Every row comes from one small tree of marks. The marks that hang from a mark follow it in brackets, in the order of their numbers. Every link used is in the known rows. Which tree was each row made from?
Known rows
q_878(q_311(q_497)): [  0   5  31 -12 -34  12   0   9 -16  -5  -1 -20 -14  36   8 -30  -5   8
 -17 -15  -4 -10 -19   8]
q_71(q_552(q_878) q_746): [ -1   3  -7  -6  12  -3  -3 -12   4 -32  -2   5  12  -3  -4   0  14  22
  26  10  -2  -4  -7 -13]
q_497(q_311): [  1  19   2   4  -1  26 -19   3  10   2   0  -6 -16  -3   7 -16   7  14
   3   2 -11  -4  -3  -7]
q_457(q_71(q_552 q_746)): [ -1  16 -27   9   9 -12  -5 -24  18 -19   4  16   7 -13 -10  24  -4  13
  18  22  -6  24   9  -2]
q_746(q_71(q_457 q_552(q_878)) q_643): [  3   4  10  -2   7 -11   0 -20  27  -6  -2   8  26 -11  -9   1  16  -4
  12  20   1   0 -17 -16]
q_311(q_497(q_457)): [ -2  -5  15  12 -22   4  16  10 -11  -3   7  -8  -8  18  -1  -6  -1 -10
   1 -16  -1   2  -1   2]
q_457(q_71 q_643): [  0   4 -13  10  16  -1 -13  -9  20  15   4  -4  -8  -9  -4  -1 -16   0
 -10  16  -1  10  10  -1]
q_311(q_497(q_457(q_71(q_746) q_643))): [-10 -14 -11  27   6 -31  18  -6  -3 -14  -2   6   3 -11  -9  15 -32 -18
  -3  -5   6  18  14   1]
q_552(q_71 q_878(q_311(q_497))): [ -6 -10  49 -23 -21  11  -2  27 -34   7   1 -10   1  46  14 -41  15  -2
   4 -29   0 -40 -19   5]
q_552(q_71(q_457(q_643(q_746))) q_878): [ 14 -17   6  -8  16  -3   1   9 -15   9  -4   4  11 -15  -3  -8   8 -10
  -2  -3  15  -7  -1  -8]
q_552(q_71(q_746) q_878(q_311)): [ -6  -4  20 -21   6   0  -2  17 -31   0  -5   0  11  28   9 -21   5   2
  17 -10  -2 -34 -10 -11]
q_878(q_552(q_71(q_457(q_643)))): [-13 -11  -5 -20   6  -6   2  21  -2  18 -12  -9  24   3  -3  -6   5  -8
  -7   0   8 -27   6   5]
q_878(q_311(q_497) q_552): [-23   0  36 -27 -38  10  -3  30 -10   3  -2 -27 -11  45  15 -31   4  13
 -20 -23  -6 -30 -15  22]
q_497(q_311 q_457): [ -6  10  -2  16   3  21  -7   8  -1   2   3  -6 -15  -1  11  -2   7  -7
  12 -12  -8  -3   9 -14]
q_878(q_311): [  2  13  13 -14 -14  20 -10   6  -9   6   0 -18 -16  29  10 -20  -1   8
 -10  -2  -6 -12 -12  -3]
q_643(q_457 q_746(q_71(q_552))): [ 31  -1 -10  14 -14  16  10 -18   9  18  15  23 -23 -23  -8  18  -3   2
 -14   6   0  29 -15  19]
q_497(q_457(q_71(q_552) q_643)): [ -5  -2 -33  24  17  -6  -4 -17  14  -2  10   3  -3 -16  -6  24  -7 -17
   8   2   6  20  18  -7]
q_878(q_311(q_497) q_552(q_71(q_457))): [-18  -6  40 -36 -35  -2  10  33 -29   9 -12 -17  20  42  12 -22  12  -6
 -12 -25   2 -40  -8  19]
q_643(q_457(q_71(q_552(q_878))) q_746): [ 19  -7   3   6   8   8  -4  -9   4   4  13  20 -18 -24   5  19  21  11
   0   1  -3  20   5  11]
q_878(q_311 q_552(q_71(q_746))): [-23   0   6 -29 -10   0   0  29 -21  12  -6  -3   8  32   8  -9  -1   3
   3 -13  -6 -33  -5   9]
q_71(q_457 q_552 q_746): [ 12  13 -22  -4   1 -16  11 -25   3 -39 -12   7  25 -15 -13  18   3  13
  15  21   3  15  -2 -11]
q_311(q_497): [  4   4  19   1 -26   9   3   5   0  -4   4  -7  -8  17  -5 -20   0  11
  -6  -2  -5   2 -13   8]
q_457(q_71(q_552 q_746) q_643): [  0   4 -41  15  21 -19  -7 -29  22 -22  -2  13   7 -27 -14  21 -18   7
   6  21   4  26   8  -3]
q_71(q_457(q_643) q_552 q_746): [ 11   2 -37   2  15 -23   8 -28   7 -41 -18   3  23 -29 -18  15 -11   8
   4  20  12  18  -1 -13]
q_457(q_71 q_643(q_746)): [ 10   2 -16  16  10   2 -11  -8  18  18   9   5 -23 -21  -5  10 -18  -2
 -20  11   2  32   8   4]
q_643(q_457(q_71)): [ 15   2   3   7   2   8   2  -2   5  24   6   9 -15  -7   1  10  -2   4
 -12  11 -10   9  11  12]
q_71(q_457(q_643) q_552(q_878) q_746): [  4  -7 -18  -6  26 -25   4 -21   3 -45 -19  -1  30 -24 -11   2   3  12
  13  15  14  -3  -3 -19]
q_552(q_878): [ -1   4  20 -10   7  16  -9   8   2   4   4 -13  -2  15   5 -22  17  15
  10   5  -6 -20  -5 -11]

Which tree is each row?
[ 13   1  -9  10   9 -10  10  -8   1   5  -3  19  -5 -17  -4  21 -13   6
  -5  15 -10  15  12   8]  q_643(q_457(q_71(q_746)))
[ 22  11   8   4  -9   5  12 -11   9  19   5   3   1  -8  -4   7  -9  -8
 -14  18   3  18  -9   1]  q_643(q_746(q_71(q_457)))
[-29  -8  32 -16 -34   4  11  34 -22   5   0 -26 -10  46  18 -16   3  -8
 -12 -36  -3 -29  -3  15]  q_878(q_311(q_497(q_457)) q_552)
[-13  13 -13  24  17  -6  -2  -3   3  -6  -1  11  -3 -17   7  23  -9 -10
  19  -1 -10  11  25 -13]  q_497(q_311 q_457(q_71(q_746)))
[  6  -5  -5  -8  19  -6  -5 -15   7 -27 -11 -12  20 -14  -3  -8  16   8
   7  10  14 -10  -3 -16]  q_71(q_457(q_643) q_552(q_878))
[ -4  14 -31  17  11 -24  -8 -26  32 -20   2  28   8 -25 -20  30  -5   5
  14  24 -11  39   2  -8]  q_457(q_71(q_552 q_746(q_643)))
[ 12   3 -25  -1   6  -5   0 -22  12 -22 -10  -7  14 -18 -12   4   0   5
  -3  16  11  11  -3  -9]  q_71(q_457(q_643) q_552)
[ -2 -14  -7 -15   1  -3   4  21  -4  21  -5   0   9 -11  -3   4   3  -8
 -15  -5  11  -5   4  11]  q_878(q_552(q_71(q_457(q_643(q_746)))))
[  1   6 -29  12  14  -1 -16 -22  26  -3   7   3  -3 -16  -8  11  -7   4
   0  17   2  20   7   1]  q_457(q_71(q_552) q_643)
[ -6   0 -16  21  16  13  -9   5   2   0  -2  -9 -17 -16   5  -4  -8 -11
   0 -13   2  -1   9 -16]  q_497(q_311 q_457(q_643))
[ -6  -4 -17  21  19  -5   0  -3   8  16   6  -4  -7  -7  -1  14 -17 -21
  -3   2   1  11  22  -8]  q_497(q_457(q_71 q_643))
[ -4   7  18 -20  -4  18 -16  -1  -8 -14   2 -16  -5  26  14 -22  23  16
  10  -7  -2 -22 -15  -9]  q_71(q_552(q_878(q_311)))
[ -8  -2  14  18 -14  -4  11   5  -2   7  11  -1  -4  13   2   8  -5 -17
   2 -11  -4   9  13   7]  q_311(q_497(q_457(q_71)))
[ 14   3 -25  12   7 -11   7 -22   7 -12   0  26   0 -26  -9  31  -4  12
   6  16  -7  25   9   9]  q_643(q_457(q_71(q_552 q_746)))
[  3  -2 -12  33  10  12  -3  -2   9  20   9   5 -27 -27   4   5 -23 -24
 -11 -11   7  19   0  -5]  q_497(q_311 q_457(q_643(q_746(q_71))))
[  1 -15  -3  29  -5 -10  10   0   0   7  12   5 -20 -14  -2  14 -22 -23
 -19 -15   8  33  11   9]  q_311(q_497(q_457(q_71 q_643(q_746))))
[-24  -7  35 -30 -37   9   0  40 -24  19   0 -13   0  49  12 -30   9   0
  -9 -31  -4 -38 -14  25]  q_878(q_311(q_497) q_552(q_71))
[ 30  -2   7  13 -12  17  12  -3   4  35  12  15 -28 -14  -3   8 -12  -2
 -24   6  -2  20 -13  17]  q_643(q_457 q_746(q_71))
[-11  16 -17  23   9  11 -14 -11  13  -5  10   8  -8 -14  10  23  14  -9
  23  -6  -8  14  21  -7]  q_497(q_311 q_457(q_71(q_552)))
[ 22  -8 -14   1   4  -1   5   1 -11  14  -4   8   5 -19 -11   4  -6 -13
 -12   3  13  13  -1  -2]  q_552(q_71(q_457(q_643(q_746))))
[ -3  -6   9 -10  15  -3   0  12 -16   2  -1  11  18  10  -4 -10   9   5
  27   2  -3 -22  -3 -12]  q_552(q_71(q_746) q_878)
[-12   1  10 -26  -8   3   5  25  -6  22  -5  -5  25  17   2  -3  20  -4
   4  -1  -1 -29   6   6]  q_878(q_552(q_71(q_457)))
[  8  -6  -5   3  20 -13   3 -16   3 -16   0  20   6 -21   0  20  10  15
  17  10  -5   4   8   3]  q_643(q_457(q_71(q_552(q_878) q_746)))
[-16  -9   8 -32  -3  -2   0  26 -18  18 -15 -20  17  21   9 -15   0 -11
 -17 -13   9 -38  -1   6]  q_878(q_311 q_552(q_71(q_457(q_643))))
[ -7  -4  50 -20 -22  10  -4  17 -20  -7  -2 -24  -8  41  17 -42  10  10
  -7 -20  -2 -31 -20   2]  q_552(q_878(q_311(q_497)))
